In the rows, 128 means zero.
Known rows, with every step that occurs:
fedel-tuga-molal-tabug-dezuf-zonos-pipen-votuv: [162 148 116 185 171 131 136 130  77 103  96 100 199  87 202 107 131 176
 170 136 205 114 208 129  88]
dezuf-zonos-molal: [148 143 125 163 126  97 141 122 113  67 126 115 154 117 119 147 149 142
 138 117 141 130 162 151 140]
zega-tabug-dezuf-zonos-pipen: [160 137 119 175 126 109 138 149  94 101 114 100 142 110 147  99 156 197
 147 118 156 118 215 106  81]
zonos-pipen-votuv-fedel-tuga: [140 171  90  92 137 139 141  85  82 171  83 135 108 102 218 116 114 147
 166 144 192 137 113 151  93]
zega-tabug-fedel-tuga-molal-zonos: [127 115 160  59  85 159  66  47 119 132 150  82 102  78 185 137 104 147
 152 125 161  94 165 103 144]
dezuf-zonos-zega-tabug-fedel-tuga-molal: [153 124 152 131 124  94 104 113 111  92 129  85 107  71 192 138 145 180
 151 126 193  97 203  96 137]
zonos-zega-tabug: [149 132 148  99 131 109 135 137 128 127 113 109 133 126 151 104 136 128
 123 118 153  89 194 139 100]
dezuf-zonos-pipen-tabug: [105 156 113 181 152 116 144 107  80  80 125 121 124 110 143 119 146 196
 148 127 133 142 109 123 103]
zega-tabug: [132 140 146  76 105 136 122 121 127 130 134 110 121 139 140 100 132 141
 133 120 129 103 163 119 117]
votuv-pipen-tabug: [100 147 125 105 130 117 134 127 126 134 153 119  97 119 152 134 120 133
 130 140 131 153  95 147 135]
fedel-tuga-molal-zonos-zega: [155 107 149 137 138 126 102  50 111 118 127  94 161  90 164 159 123  95
 113 123 186 108 178 161 115]
fedel-tuga: [137 120 125 107 116 146 125  93 111 125 120 111 107 140 164 148 122 141
 129 114 145 132 108 135 117]
fedel-tuga-molal-tabug: [128 125 152 111 127 150 102 101 131 114 156 100 148 102 150 118 109 132
 122 114 165 117 142 143 141]
zega-tabug-dezuf-zonos-molal: [174 126 130 143 119  95 151 144 111  75 130  86 151 120 141 129 158 148
 145 107 154 106 235 137 112]
votuv-pipen-tabug-molal: [112 138 127 120 155 120 141 139 145 121 149 112  80 108 161 126 132 108
 120 152 139 156 107 156 125]
dezuf-tabug-molal-zonos: [143 127 157 113 146 151 100 112 174 135 145 109 115 140 142 153 130 104
 142 133 128 136 177 150 111]
tuga-fedel: [112 134 130 136 145 128 147 126 111 135 104 124 104 104 123 120 139 153
 138 149 134 107 131  99 129]
zonos-molal-tabug-zega: [146 120 124 140 141 106 142 149 151 118 126 110 164  96 117 128  91 120
 138 117 143  94 185 171 130]
tabug-molal-zonos: [140 112 146 132 130 157 115  92 136 126 124 114 138 111 137 132 123  87
 124 140 133 118 149 145 111]
tabug-molal-zonos-pipen-votuv-fedel-tuga: [152 157 111  94 141 166 128  48  91 169  78 121 116  85 227 123 112 105
 162 159 196 127 132 172  78]
tabug-fedel-tuga-molal-zonos: [124 106 142 110 107 152  74  53 119 136 140 102 108  67 172 166 104 134
 147 137 159 116 131 112 154]
zonos-molal-tabug-fedel-tuga: [120 125 132  96 107 150 116 116 122 122 117 105  97  84 172 146  82 163
 168 105 151  93 121 158 148]
fedel-tuga-molal-zonos-zega-tabug-dezuf: [187  91 154 115 129 118 112  70 114 122 129  65 157  96 190 141 128 104
 122 114 199  85 250 149  89]
zega-tabug-fedel-tuga-molal: [126 119 144  76 107 128  86  96 127 122 149  92  76  85 184 126 119 162
 146 125 162 107 153  92 150]
tabug-fedel-tuga-molal-zonos-zega: [140  97 146 138 133 124  89  67 118 135 121 101 123  53 182 168 104 117
 143 136 182 100 165 133 137]
dezuf-tabug-fedel-tuga-molal: [121 123 137 109 148 112  81 123 159 137 162 103  56 103 174 171 119 166
 162 128 154 150 147 102 160]
votuv-fedel-tuga-molal-tabug-dezuf-zonos: [170 120 137 145 113 126 120 120 128 123 162  89 149  60 169 141 129 147
 141 129 207 137 193 125 142]

Rows:
[172 152 151  32 121 135 114  41 103 166 110  92 156  86 235 119 122  79
 154 146 226  84 221 161 103] : pipen-votuv-fedel-tuga-molal-zonos-zega-tabug
[177 152  89 174 162  95 141 104  76 127 106 111 149  66 215 129 150 151
 166 154 228 152 195 125 101] : tabug-dezuf-zonos-pipen-votuv-fedel-tuga-molal
[102 125 149 133 137 129  88 150 157 140 154 125 129  52 130 115  93 145
 149 144 143 103 150 103 173] : tuga-molal-tabug-fedel
[135 138 145  84 108 142  99  89 140 149 168 106 122  70 160 121 103 120
 125 129 187 127 137 148 155] : votuv-fedel-tuga-molal-tabug
[137 138 145 116 125 153 107  85 118 121 115 105 128 101 150  84 125 135
 127 128 142  98 178 148  79] : zega-tabug-molal-zonos-pipen
[114 131 142  76 100 134 108 139 135 147 130 117  83 102 158 112 112 170
 160 131 127  97 147  89 138] : zega-tabug-fedel
[159 113 131 102 121 125 137 149 129 135 128  98 125 132 153 109 133 138
 135 117 143 105 202 115 101] : zega-tabug-dezuf
[141 117 122 171 153 118 163 141 100  88 135  98 133 125 156 148 148 162
 155 130 134 136 152 110 110] : pipen-tabug-dezuf-zonos
[147 115 144 142 129 131 126  96 119 140 105 119 167 106 141 144 116 104
 129 128 152  96 172 158 106] : molal-zonos-zega
[143 114 157  66  89 158 101  72 105 154  97  89 100  95 210 145  97 157
 162 114 166  70 171 127 109] : molal-zonos-zega-tabug-fedel-tuga
[142 114 147  98 132 100 103 109 125 124 129  90  87  72 191 130 121 148
 142 127 186  90 184 112 132] : zonos-zega-tabug-fedel-tuga-molal
[134 135 120 124 110 132  87  23 104 148 149 110 115  50 162 135 114 126
 126 134 195 144 137 159 124] : votuv-fedel-tuga-molal-zonos-pipen
[138 161 134  57 130 152 116  94 124 164 131 116 153  85 204 110 101 105
 156 150 200 115 149 148 137] : pipen-votuv-fedel-tuga-molal-tabug
[176 115 110 194 142  86 159 152 110  73 123 102 158 112 129 160 151 135
 144 117 152 128 201 147 123] : tabug-dezuf-zonos-molal
[143 129 124  98 117 111 104  74 131 138 163 110  96  80 163 145 130 110
 118 135 188 150 128 139 154] : votuv-fedel-tuga-molal
[153 130 121 193 162  79 168 170 110 108 123 101 135 100 175 155 151 148
 142 140 174 144 186 144 106] : votuv-pipen-tabug-dezuf-zonos-zega
[140 150 145 150 115 127 133 138 120  76 134 110 179 108 116 124 123 153
 146 108 143 105 170 161 142] : dezuf-zonos-molal-tabug
[146 108 153 157 153 105 105  87 131 120 133 111 181  78 127 137 128  80
 113 136 168 104 197 154 128] : tuga-molal-zonos-zega
[129 176  93 115 150 119 142 117 103 175  91 152 132  89 181  97 120 131
 167 160 174 134 131 143 105] : zonos-pipen-votuv-fedel
[130 126 146 133 156 122 137 106 135 131 127 105 120  88 171 140 119  80
 122 152 160 126 150 185 104] : votuv-pipen-tabug-molal-zonos-zega
[178 105 148 199 158 103 136 144 116  91 129  82 187  81 170 144 138 145
 132 117 207 104 230 138 109] : fedel-tuga-molal-tabug-dezuf-zonos-zega
[131 113 150 137 175 132 146  89 123 110 113 100 134 102 165 140 123  79
 130 141 147  99 152 170  88] : pipen-tabug-molal-zonos-zega
[143 122 140  84  94 145  86  27 122 150 163 101 123  74 166 155 115  96
 125 137 185 137 141 149 149] : votuv-fedel-tuga-molal-zonos
[136 150 119 142 170 155 131  93  99 139  70 131 165 104 176 100 118 102
 159 160 152 109 157 155  72] : tabug-molal-zonos-pipen-votuv
[ 96 115 127 108 150 122 108  84 112 110 154  99  62  80 187 156 112 155
 154 136 147 128  88 104 155] : pipen-tabug-fedel-tuga-molal
[155 170 107 160 143 132 155 165  96 159  88 131 184  71 187  94 120 171
 190 154 194 118 199 131  91] : molal-tabug-dezuf-zonos-pipen-votuv-fedel
[159 136 118 184 128 113 119 116 106 118 145  98 142  38 166 124 130 180
 142 129 215 141 191 137 122] : votuv-fedel-tuga-molal-tabug-dezuf-zonos-pipen
[146 122 163  76 110 165 105  87 137 126 130  94 134 122 151 104 126  99
 127 129 134  96 181 137 100] : zega-tabug-molal-zonos
[137 119 133 136 135 135 131 160 155 145 125 116 162 107 129 116  90 138
 139 131 137 102 169 133 121] : molal-tabug-zega
[122 153 131  71 125 157  83  48  81 148  98 101 129  74 226 103 100 163
 185 143 182  85 175 114 103] : zega-tabug-fedel-tuga-molal-zonos-pipen-votuv
[ 86 130 118 113 123 171 108  40  74 136 109 106  70  82 201 152  88 196
 176 124 137 116  71 128 106] : molal-zonos-pipen-tabug-fedel-tuga
[ 93 146 108 145 164 118 143 109  95 109 127 126 105 112 143 111 123 167
 141 127 125 132  91 139 102] : zonos-pipen-tabug
[124 117 154  94 126 145  60  75 153 145 162  95  82  95 175 183 108 151
 168 130 153 137 160 115 155] : dezuf-tabug-fedel-tuga-molal-zonos
[176 102 150 115 122 129 135 118 121 146 108  90 164 112 167 123 123 114
 137 118 163  76 246 146  79] : molal-zonos-zega-tabug-dezuf
